Known rows, with every step that occurs:
dimaz -> raset -> sotir -> sasusi: [ -6.6  22.0  -2.2  -9.2   9.0   6.2   0.5 -13.1  -1.2   3.0  -6.5  20.4
 -23.3   4.7 -12.6 -22.6  -7.9   3.5 -11.3   6.4 -44.1]
pedu -> sasusi -> dimaz: [  2.6  27.8   1.3   2.3  -1.4  -6.7   3.7   2.7 -15.5  19.3 -11.7   2.3
  41.8   7.0   6.5   3.4   3.5 -27.2   7.3  -0.6   3.8]
gafug -> fifo -> sotir: [ 11.2 -24.3  -6.2  -0.7  -0.4  -1.7  14.8  -1.5   0.2  -9.3   0.6   6.3
  11.3  -7.8  -7.9   0.1  35.5   8.2  10.1   2.1  16.1]
gafug -> fifo -> pedu -> sasusi -> dimaz -> raset: [-14.7  36.0 -16.9 -13.1 -10.5   7.8   4.4  -7.7 -11.9  29.4 -10.3  14.4
  29.7  -1.8 -25.6  -7.0  52.2 -23.2  29.9 -21.8  10.7]
sasusi -> dimaz: [  4.1  11.5  -2.1   6.5   5.7 -18.0   2.3  14.6  -9.1   8.9   2.6  14.2
  16.4   0.9   4.1   7.9  -4.7 -18.0   6.3  -5.9   4.4]
pedu -> sasusi: [  0.0  18.2   4.0  -2.6  -5.5  11.4   0.0 -12.6  -6.6  12.0 -17.3 -12.6
  25.1   5.8   3.4  -3.4   9.1  -9.8   1.1   4.2  -1.6]
dimaz -> raset -> sotir: [-21.2  31.0  -5.7  -6.0  -2.7  19.4  -8.0 -20.2  -1.2  -1.6  -2.8  15.5
 -13.8  -3.8 -24.2  -9.7  -3.6 -14.0  -2.1 -14.0 -35.0]
fifo -> pedu -> sasusi -> dimaz: [ -1.5  33.3  -3.6  -5.0  -2.4   9.4   5.3   8.7 -14.9  19.9  -5.5   0.1
  35.6   8.5 -10.3   7.5  21.1 -19.4  22.8   9.3   5.6]
sasusi -> dimaz -> raset -> sotir: [-18.2  39.5  -7.3  -0.5   0.1   4.5  -6.7  -9.5  -8.1   6.0  -1.6  25.6
  -1.8  -2.8 -21.8  -3.1  -5.9 -29.2   3.0 -24.0 -30.6]
sotir -> sasusi -> dimaz -> fifo: [  8.2   5.5  24.8  -0.6  -5.5 -17.5   5.6  -1.1 -14.5  15.8  -9.6  20.6
 -24.9   4.2  12.4 -20.6 -17.8  -7.7  -4.2  14.3  11.6]
sotir -> sasusi: [ 12.8  -5.5   2.5  -5.1  10.9 -11.8   6.3   6.1  -1.0   5.5  -3.9   8.1
 -12.4   8.8   8.7 -14.5  -4.1  15.6  -9.7  20.9 -11.5]
sotir -> sasusi -> dimaz -> fifo -> gafug: [ -6.5  -8.9   9.9  17.1   6.1 -31.4   3.5   6.2 -22.1   3.0 -12.2  20.3
 -28.3   3.6   5.4  -5.6 -17.6 -11.8  -2.5  34.4  10.1]
gafug -> fifo: [ -2.0 -13.3  -7.9  -1.2  -2.7 -19.6  -2.7 -13.0   3.5   5.7   1.2   5.3
   7.8  -6.3   8.1   8.9  30.1   0.1   4.5 -15.7  29.0]
pedu -> raset -> sotir -> sasusi -> dimaz -> fifo: [ -2.6  21.2  32.3 -12.5  -2.6 -14.5 -12.8 -21.2 -15.8   3.8  -4.8  20.3
 -30.6   2.3  13.7 -24.4 -15.8 -22.2  -5.5  37.8   5.7]
raset -> sotir -> sasusi: [  4.9   7.9   3.6  -4.4  13.3  -5.5  -1.7  -6.4  -1.3  -2.5  -1.3  12.4
 -17.1   8.8   5.9  -7.4 -17.6  11.8 -17.0  22.7 -33.3]
gafug -> sasusi: [  1.8  -8.9 -25.2  -4.1   3.9  11.7  14.6  12.6  -3.5  -1.4  13.2 -16.8
  10.3   1.1  -2.7   1.6   9.4  10.1  -4.4  12.4  39.2]
sotir -> sasusi -> dimaz: [ 16.2   4.8   1.5   2.0  15.0 -29.1   7.7  19.8 -10.4  12.5   0.0  20.4
   4.4   8.7  14.2  -6.4  -9.4  -4.5  -2.2  15.4  -6.1]
dimaz -> sasusi: [  0.5  12.8 -15.4 -19.1   5.0  10.5   4.9  -8.6  -7.1  10.3   9.7   2.8
 -27.7   3.1  -4.8 -14.2   3.2   2.2   2.4  45.3  16.5]
raset -> sotir: [ -9.0  18.4   3.3  -0.7   1.8   5.9  -9.1 -15.7  -0.4  -8.1  -0.1   4.6
  -5.5   1.5  -4.1   8.2 -15.4  -5.1  -8.1   0.8 -20.6]
fifo -> gafug -> sasusi: [-11.3 -21.7 -34.2  12.4  13.3  -4.5  12.4  19.2 -10.9 -13.3  11.2 -14.9
   3.1   0.4  -8.6  13.1   8.3   5.6  -1.5  35.9  38.7]

Rows:
[  9.7   9.8  -7.0  -1.4   7.0  -0.9  21.3  18.0 -12.2  11.2  -6.3  31.5
  -1.2   0.9 -23.2 -30.8   9.5  -8.0  10.8   3.9 -27.5] : fifo -> sotir -> sasusi -> dimaz -> raset
[-27.0  22.4 -33.8   8.5  12.0   1.2   2.5   4.7 -17.0  -4.6   7.1  15.8
   1.2  -2.6 -27.5   7.9  -0.5 -25.7   2.4   5.8  -2.0] : fifo -> gafug -> sasusi -> dimaz -> raset -> sotir
[  0.7  18.8  -7.3  -4.6   5.6 -13.7   9.4  10.5  -9.2  19.0  -4.4  29.9
  -5.0   2.5 -10.7 -25.0   3.9 -13.8   5.2  -8.3 -19.7] : sotir -> sasusi -> dimaz -> raset
[ -6.8  16.2  -7.0 -14.5 -11.7  14.6   1.0 -17.2  -5.4  15.7  -7.6 -10.9
  28.4   3.2 -10.5   8.2  50.5   2.1  20.1   4.4  25.3] : gafug -> fifo -> pedu -> sasusi
[  0.9  18.6  27.4   0.2  -2.2  -9.7  -1.9 -13.5 -14.7   9.2  -9.4  23.7
 -27.9   5.5   8.4 -15.4 -28.3 -11.9 -10.1  15.1  -4.8] : raset -> sotir -> sasusi -> dimaz -> fifo
[ 25.1  -4.0   6.1   3.7  16.6 -16.1  20.8  26.2 -13.3   4.5   0.3  23.1
  10.1   7.2   2.6 -13.0  -2.2   2.0   2.1  22.3 -14.0] : fifo -> sotir -> sasusi -> dimaz
[-22.5  57.9  -9.4 -11.1  -4.6  31.0  -3.7 -12.8 -13.6  13.7  -8.6  14.9
  15.0   3.4 -35.7  -2.4  13.7 -29.0  18.3  -7.1 -30.8] : fifo -> pedu -> sasusi -> dimaz -> raset -> sotir
[ -9.3  24.4 -11.0  -1.0  -4.4  -2.7   3.5   5.2  -8.8  14.4  -3.2  22.8
   3.3  -3.9 -18.4 -13.2   7.1 -26.6  13.0 -25.4 -11.3] : sasusi -> dimaz -> raset
[  9.1  -2.1  21.5   4.2 -10.5   9.3  17.4   3.0 -16.5   0.7  -8.2  15.8
  -9.0  -4.1 -10.9 -14.5  -3.6 -10.1  12.0   9.8  10.5] : sasusi -> dimaz -> fifo -> sotir
[ -4.0  26.5  22.8  -0.3 -19.4   4.1   1.8 -17.1 -19.0  23.3 -21.8   2.6
   7.8   3.1   6.5 -12.1  -5.2 -28.1   5.3  -0.4  22.0] : pedu -> sasusi -> dimaz -> fifo
[ 24.4 -13.3  -3.6   0.5  15.6 -30.0  19.2  17.8 -11.4   7.6   0.8  25.7
  14.0   1.9   7.3  -6.2  18.2   2.3   6.1  16.2   7.1] : gafug -> fifo -> sotir -> sasusi -> dimaz
[-10.2   1.1   1.7 -26.7  -4.5  -4.8 -15.4 -16.2   1.3  -4.3  16.6  -1.3
   0.3  -6.4  -6.6  -5.7  58.0  -2.4  25.7  30.2  39.9] : gafug -> fifo -> pedu -> raset
[ -1.7   3.7   1.5  -0.7 -10.8   5.5  12.0   3.1 -16.6  10.3   2.5   0.5
  -8.0  -1.4   5.0  -8.6  -4.5 -10.6   2.1   7.0  52.6] : gafug -> sasusi -> dimaz -> fifo
[ -5.9  25.2  -2.9 -12.2  -9.0  30.4   3.4  -5.8  -7.7  12.3  -8.5 -14.5
  19.8   8.8 -17.9   0.3  28.8   1.8  18.3  16.5   1.0] : fifo -> pedu -> sasusi
[ -8.0  11.7  -3.7 -11.0 -13.9  26.0  13.6   9.3 -16.0   8.3  11.5  -1.2
 -10.9   1.9 -18.8  -3.3  18.3   4.3  21.1  19.1  49.1] : gafug -> sasusi -> dimaz -> fifo -> pedu
[-10.3  39.8  -7.5  -4.3  -8.1   6.8   4.9  -4.3 -14.5  26.1 -16.9  12.3
  27.4   0.9 -16.1 -15.6  16.0 -35.1  15.6 -22.3 -10.9] : pedu -> sasusi -> dimaz -> raset
[ -9.0  18.1  14.1  -7.0 -16.1  16.5   4.4  -0.5 -12.6  11.1   1.3   9.4
 -18.0   0.2 -17.6  -4.7   8.3  -5.7  22.0   7.9  19.8] : sasusi -> dimaz -> fifo -> pedu
[  5.3  22.9  11.5  -8.6  16.5 -27.5 -11.0  -1.5 -11.0  -0.5   6.7  20.3
   2.9   5.9  13.6  -8.8 -10.6 -19.1  -5.3  37.6 -14.6] : pedu -> raset -> sotir -> sasusi -> dimaz
[ -2.9  15.6  25.9 -26.7  -6.5  -1.9  -7.8  -6.9 -12.8   4.7   4.9  10.7
 -27.8   2.4  -1.7 -30.0  18.2  -7.8  18.3  54.6  24.6] : sotir -> sasusi -> dimaz -> fifo -> pedu -> raset
[-18.3  53.0  -7.0  -2.8  -5.1  11.5  -6.1 -19.0 -13.8  13.3 -12.6  16.1
  17.8   1.2 -20.3  -6.3   0.8 -36.6   5.5 -17.8 -31.9] : pedu -> sasusi -> dimaz -> raset -> sotir
[ -2.9  25.5  -5.2  -6.0  -4.2  -5.3   1.9  -1.0 -13.3  22.1  -3.0   3.4
  41.6   4.3  -3.1  14.2  41.7 -15.9  23.9   1.1  26.7] : gafug -> fifo -> pedu -> sasusi -> dimaz
[ 22.3 -27.8  -0.5  -6.7  11.4 -14.7  18.6   4.8  -2.0  -1.6  -1.2  13.5
  -3.0   1.7   3.6 -13.4  26.0  24.4  -0.7  23.4   2.2] : gafug -> fifo -> sotir -> sasusi
[-14.5   4.5  10.4  18.1   9.0 -24.3  -3.3  -4.9 -21.5  -3.3  -9.5  24.3
 -34.9   4.9   2.5   1.4 -27.6 -15.3  -8.5  35.7  -4.9] : raset -> sotir -> sasusi -> dimaz -> fifo -> gafug
[-18.7   6.0 -39.0   9.1   7.4  -6.5  14.2  21.2 -18.2   4.6   7.2  11.9
   9.2  -3.9 -25.4  -3.5  13.7 -21.7  12.5   4.0  20.9] : fifo -> gafug -> sasusi -> dimaz -> raset
[  7.5  11.2  20.4   1.4 -14.2  18.0  16.9  -6.7 -20.5   8.6 -19.9   5.7
  10.6   0.8  -9.5 -17.1   4.0 -17.2  13.3  14.0  10.1] : pedu -> sasusi -> dimaz -> fifo -> sotir
